Each row comes from the steps of one walk. Every step used is in the known rows, and no mark comes twice. Write the walk behind each row, first mark first.
(in the rows, 128 means zero)
Known rows:
K -> Z -> F -> U -> P: [106 122  54 117 137 139 132 124 153 145 106 135  79 117 104 106 161 138
 157 141 140 152 119 150  84 134  68  97 142 121]
E -> R -> U: [136 119 115 172 122 139 140 138 116 128 140 132 187 106 128 133 145 132
  47 127 130 127  99  98 180 136 165 115 158 140]
P -> U: [127 127 106 147 122 106 129 126 137 144 146 138 125 135 120 132 126 126
  97 138 129 124 132 120  79 139 137 124 127 133]
L -> H -> R -> U: [147 103 134 167 142 165 131 119 134 128 132 101 139  90 131 120 159 136
 131 165 143 132  94 112 172 148 158 131 132 153]
H -> R -> U -> P: [137 115 123 192 142 143 127 120  94 136 141  98 147 105 114 127 143 148
 101 143 141 132 104  89 162 137 149 127 154 157]
F -> Z: [126 134 101 142 122 139 133 130 145 118 132 146 119 126 143 124 150 133
 140 143 134 139 114 128 139 139 128 130 128 132]
K -> E -> R: [126 122 105 176 116 136 127 152 127 120 129 121 148 123 125 141 164 125
  67 132 128 119  84 139 145 141 135 116 159 134]
H -> R: [133 120 146 147 135 146 128 117 130 126 127 109 126 119 122 127 147 141
 152 147 139 124 122 123 155 127 116 132 123 139]
F -> U: [124 129 116 112 116 123 130 125 146 140 127 134 121 116 116 117 137 123
 147 111 129 132 128 121  99 122  98 129 138 125]
P -> U -> R -> E -> V: [120 112 157 180 126  97 150 131 106 136 149  92 125 182 102 112 154 150
  95 131 121  80 151 104  43 119 122 123 104 133]
R -> E -> K -> Z -> F -> U: [ 94 130 127  99 132 150 144 124 161 122  73 139  67 155  97  92 164 163
 154 167 146 134 156 162  26 128  74 106  74 102]
R -> U: [132 128 129 152 131 132 131 129 106 130 132 128 156 124 135 128 119 128
  66 128 132 132 117 100 151 140 169 126 138 137]
V -> E: [123 132 144 160 124 133 139 148 143 120 127 123 141 147 127 119 138 117
 101 130 131 124 106 126 112 129 127 134 117 124]
U -> F -> Z: [127 149  90 144 103 146 128 128 194 116 131 172 133 109 154 116 141 138
 134 148 142 158 120 117 136 135 127 126 113 139]
P -> U -> R -> E -> K: [122 120 171 146 139 104 137 128  91 132 136  98  99 190  93 126 139 153
  94 149 130  86 169 116  29 126 124 140  77 124]
H -> R -> U -> F -> Z: [136 141 109 189 113 169 131 118 175 115 132 152 160  95 155 113 151 150
  96 168 155 157 103  86 184 147 157 124 117 159]
K -> Z: [119 131 104 132 138 143 132 129 127 127 116 132 101 151 132 127 136 130
 120 146 133 134 126 153 112 138 118 116 118 119]
U -> R -> E -> K -> Z -> F: [102 119 154 116 159 150 140 124 100 112  87  97  69 191 103 109 161 163
 123 175 142 108 166 159  66 132  92 112  57 108]
L -> H -> R -> E -> V: [131  98 165 175 128 161 148 124 169 117 120  93 116 118 113  95 191 165
 202 168 136 106 114 134 101 118 114 123 101 144]
E -> K -> Z: [106 138 128 139 141 146 125 140 103 127  99 133  91 179 120 122 132 146
  99 159 139 125 129 169  66 145 129 127  97 110]
L -> H -> R -> U -> F -> Z: [145 125  97 181 116 185 131 120 199 116 133 145 145  71 158 108 171 143
 133 186 157 161  87 102 179 156 161 126 118 166]
P -> U -> R -> E: [133 112 152 143 134 101 145 116 113 131 154  95 110 161 104 132 145 137
 118 136 125  95 166  99  74 118 114 130  98 132]
K -> Z -> X: [106 129  73 134 142 153 134 130 146 127 109 135  89 135 137 119 150 141
 129 166 142 138 114 167 116 149 114 111 103 120]
L -> H: [139 111 114 122 132 143 128 130 151 130 129 121 111 104 130 122 148 122
 167 145 130 132 112 145 123 136 132 130 127 135]
V -> E -> R -> U: [132 122 131 206 117 147 151 160 131 120 139 127 200 126 126 124 155 123
  21 128 133 123  76  95 163 137 162 121 147 136]
L -> H -> R -> E: [143 100 159 136 135 164 143 111 174 113 125  94 102 101 114 116 180 151
 222 173 139 121 133 127 129 116 107 132  94 143]
L -> H -> R: [143 103 135 142 139 162 129 118 157 127 127 102 110  94 125 121 167 135
 193 165 140 128 106 141 147 134 120 135 118 145]

Which walk is each row?
[118 112 117  93 138 126 132 119 128 141 117 106 108 124 108 109 153 125
 140 118 133 120 138 120 121 125  76 117 126 123]  Z -> F -> U -> R
[ 95 132 125 133 142 155 141 132 144 111  89 131  69 168 117 106 160 174
 142 190 147 123 145 173  53 140 114 119  57 109]  R -> E -> K -> Z -> X
[130 119 132 111 133 114 131 123 106 143 139  99 114 139 111 121 142 120
 134 100 126 108 136 112 110 118  90 136 137 125]  F -> U -> R
[106 107 149 126 128 123 151 125 140 130 109  94 114 146  96  85 177 154
 147 121 128  99 146 113  73 108  71 107 108 122]  Z -> F -> U -> R -> E -> V
[101 144 143 170 138 152 136 161 118 117 100 131 104 197 119 113 141 134
  71 162 143 122 106 167  52 145 127 130  87 105]  V -> E -> K -> Z
[114 120  74 110 127 124 128 123 157 147 117 131 106  94 100 105 153 136
 162 121 136 146 122 125  92 124  81 109 153 130]  Z -> F -> U -> P
[109 117 164  94 139 131 139 122 122 127  97 101  88 154  86  97 161 157
 149 139 136 105 168 127  54 116  75 125  80 112]  Z -> F -> U -> R -> E -> K
[130 120 108 202 118 142 130 154 107 121 133 121 177 118 129 141 154 126
   4 131 132 124  72 111 162 154 174 111 169 144]  K -> E -> R -> U
[ 90 137 126 151 143 161 137 156 140 116  77 137  99 183 116 101 152 140
  73 177 150 134 107 176  59 152 117 114  78 104]  V -> E -> K -> Z -> F
[116 123 160 162 116 126 148 135 141 118 121 117 133 153 115 102 152 157
 138 131 124 106 137 121  79 110 121 118 106 128]  R -> E -> V
[105 126  76  97 132 148 137 121 168 136  94 146  87 125 117 106 157 131
 141 145 141 150 125 155  93 136  74  98 120 112]  K -> Z -> F -> U
[ 98 124 116 102 152 144 128 131 100 140  90 111  71 175 102 103 154 143
 110 149 143 117 138 161  57 142  75 116  97 105]  E -> K -> Z -> F -> U -> R
[ 93 136  96 138 146 155 127 140 126 126  91 139  81 166 127 112 146 157
 108 182 147 130 117 183  69 157 126 124  83 110]  E -> K -> Z -> X
[117 113 164 146 123 115 151 130 119 133 130  87 120 160  99  95 166 149
 140 104 121  87 145 106  62 102  81 127 117 125]  F -> U -> R -> E -> V
[126 124  93 129 122 114 128 127 132 148 139 125 113 108 104 118 140 131
 157 104 129 134 119 114  87 118  92 128 161 133]  F -> U -> P
[134 114 171 125 141 122 143 119 104 116 136  86 113 154 112 127 145 140
 148 126 123  98 165 108 124 109 104 131  97 127]  U -> R -> E
[111 140 167 165 128 138 131 160 122 119 110 124 130 175 116 112 132 133
  79 145 137 116 108 143  66 137 139 145  96 116]  V -> E -> K
[109 124 160 118 144 134 142 128  98 126 106  99  67 192  93 110 157 153
 139 140 134  98 164 142  32 119  75 133  79 106]  F -> U -> R -> E -> K -> Z
[117 132 179 129 128 133 135 131 122 113 108 124 109 161 107 117 137 160
 141 150 133 113 157 133  60 119 127 137  82 117]  R -> E -> K
[132 122 106 172 136 125 126 131  94 137 145 116 149 115 120 128 123 135
  80 124 131 135 108  95 136 137 162 124 158 145]  R -> U -> P
[120 110 144  90 135 126 146 112 144 128 114  98  97 127  98 105 166 140
 171 125 131 114 164 110 100 108  63 113 102 121]  Z -> F -> U -> R -> E
[102 120 157 134 150 175 141 115 143 108  74 115  72 158 103 103 175 180
 162 207 155 127 149 163  79 134  93 109  57 118]  H -> R -> E -> K -> Z -> F
[110 112 120  95 145 141 151 112 141 126 102 103  71 149 103 104 174 142
 164 144 136 119 162 135  87 117  53 101  92 113]  K -> Z -> F -> U -> R -> E
[119 121 181 115 134 121 138 126  99 127 119  93  94 168  90 111 148 151
 145 122 130  93 165 118  45 110  86 144  89 115]  F -> U -> R -> E -> K
[119 148  59 169 110 158 131 130 194 118 128 176 150  90 167 105 147 149
  81 169 154 166  99 103 163 159 168 116 108 149]  R -> U -> F -> Z -> X
